Each row was made from one small tree. Brackets hold a mark, then the marks that hang from it, in the order of their numbers. Every link used is in the known rows. Write each row's tree.
Known rows
{K782 {K175 K459 K617}}: -12  25  22  17   1   1 -30  41  -4   9 -29  15 -44 -34  -6 -13   4 -21
{K175 {K591 K354} K617}:  16  26  25  17  17  -2 -14  17  22  -3 -27  46 -34 -16 -16 -29   7 -24
{K354 K591}:   9  14  18  37 -30  -8 -15  50  18  16  -1  12 -54 -28  -3 -22 -32 -27
{K782 {K175 {K459 K354} K591 K998}}: -12  32  31  43  12  10 -33  47 -13   0 -19  16 -36  -5 -16 -16  27  -6
{K617 {K354 K459}}:   1   4  13  59 -43 -10  -7  42  33  37 -15   1 -58 -32  10 -24 -37 -30
{K459 K175 {K354 K591}}:  19   0  22  49   1 -16 -66  78 -15   9 -15  14 -67 -37   6 -14 -28 -17
{K175 K459}:  -6  15  23  35 -12   6 -11  48  12  12 -15 -16 -51 -22   0 -10 -19 -21
{K591 {K354 {K459 {K175 K998}}}}: -17   3  18  60   6  11 -45  48   6   3 -50  24 -58  -7   2 -29  -3 -22
{K459 {K354 K591}}:  20  14  26  44 -24 -13 -35  69   0  11  -3   9 -68 -28   1 -13 -26 -21
{K617 {K175 K998} {K354 K459 K591}}:   1  25  -1  87 -82  -1   2  11  50  52  11  45 -21   6  -4 -41  -7 -38
{K354 {K459 {K175 K617 K998}} K591}:   3  37  11  65 -30  -3 -50  39   2  31 -29  54 -32  -7  -7 -36 -16 -32
{K998 {K175 K459}}:  -2  17  29  44 -18  17 -11  49  10  12 -14 -27 -68 -40   5 -20 -12 -22
{K782 {K175 {K459 K354} K591 K617 K998}}:   2  47  31  35  15   7 -38  28 -18   5 -24  37 -22  -6 -20 -19  34 -10
{K459 {K175 K998} K354}:  21  12  32  66  24  -3 -61  51 -35   9 -12  -1 -65 -27   9  -7 -15  -5
{K998 K175}:  16  13  31  44 -10   6 -14  51   3  11  -7 -21 -82 -54   9 -21 -33 -20
{K782 {K175 K591 K617 K998}}:  10  46  25  31  15   2 -22  10  -5  10 -13  46 -23 -17 -19 -30  13 -14
{K459 {K175 K998}}:  10  12  23  60  15   2 -43  34 -15  15 -12   3 -51 -27   5 -15 -21 -13

Which tree is each row?
 15  47  14  64 -35  -4  -3  -3  32  44 -10  49 -13  -4 -12 -41  -1 -30 | {K175 K591 {K617 {K354 K459}} K998}
 34  26  29  37  33 -19 -62  34 -18   9 -20  34 -46 -36  -4 -16 -11 -13 | {K459 {K175 K591 K617} K354}
 18  35  32  43 -31   4 -37  58  -1  14 -16  16 -59 -31  -4 -26   6 -27 | {K998 {K175 {K459 {K354 K591}} K617}}
  0  23   3  79 -67   9   7  -3  47  46  23  33  -5   9  -8 -30  17 -33 | {K617 {K175 K459 K998} {K354 K591}}
 15  44  18  54 -18   8   1 -13  28  37   2  39   3   2 -15 -31  29 -25 | {K175 K459 K591 {K617 K354} K998}
 32  28  17  61  12  -8 -31 -12   8  38  -1  51  -8 -21  -4 -33   7 -20 | {K459 {K175 K591 {K617 K354} K998}}
-17 -11  16  42   8  -2 -48  63  13  -1 -59  17 -71 -27   6 -23 -20 -24 | {K591 {K354 {K459 K175}}}
-10   7   8  52 -32 -12 -47  76  14  22 -33  24 -57 -25   4 -29 -38 -33 | {K354 {K459 K175} K591}
  1   7   5  58 -67 -12 -10  54  44  41 -13  23 -46 -20   3 -34 -30 -39 | {K617 {K354 K459 K591}}
  4  27  33  60  -7  12 -27  46 -11   9  -8 -11 -53  -5  -1  -6   4  -9 | {K175 {K459 K354} K998}
  5  32  27  33  -9  10 -17  34  32   4 -48  41 -53 -23 -13 -48   5 -33 | {K998 {K175 {K591 {K354 K459}} K617}}
 19  55  33  50   3   6 -25  15  -5  15 -10  28 -19   6 -19 -19  23 -13 | {K175 {K459 K354} K591 K617 K998}
  0  37  17  42  -6   6 -11  -2  16  29 -10  45   0  -8 -17 -31  39 -22 | {K782 {K175 K459 K591 {K617 K354} K998}}
-10  50  23  31   7  13 -20  12   1  11 -22  39 -10  -5 -23 -26  30 -17 | {K782 {K175 K459 K591 K617 K998}}
 22  28  32  23  15   8 -14  19  19  -5 -26  36 -51 -33 -11 -40  13 -26 | {K998 {K175 {K591 K354} K617}}
  4  46  26  48 -12  15 -12   8   2  21 -12  12 -28  -4 -10 -17   7 -21 | {K175 K459 K617 K998}
  4  31   9  71 -35  10  15 -28  46  42  21  28   7   9 -12 -30  23 -26 | {K617 {K175 K459 K591 K998} K354}
  5  38  32  56   0  11 -22  34  -2   9  -7   7 -31   8 -14 -15  14 -10 | {K175 {K459 K354} K591 K998}
  7  42  25  66 -15  10 -13   6  12  18   9  21 -18  10 -17 -17  21 -14 | {K617 {K175 {K459 K354} K591 K998}}
 11  37  12  60 -50   8  -6   4  29  43   4  42  -5   4 -11 -32  21 -33 | {K175 K459 {K617 {K354 K591}} K998}
 -4  20  18  54  10   6 -50  27   2  10 -53  45 -46  -7  -4 -30   4 -24 | {K591 {K354 {K459 {K175 K617 K998}}}}
-11  13  15  32  -4  11   2  10  48   1 -16  33 -19   3 -19 -25  22 -27 | {K617 {K175 K459 {K591 K354}}}
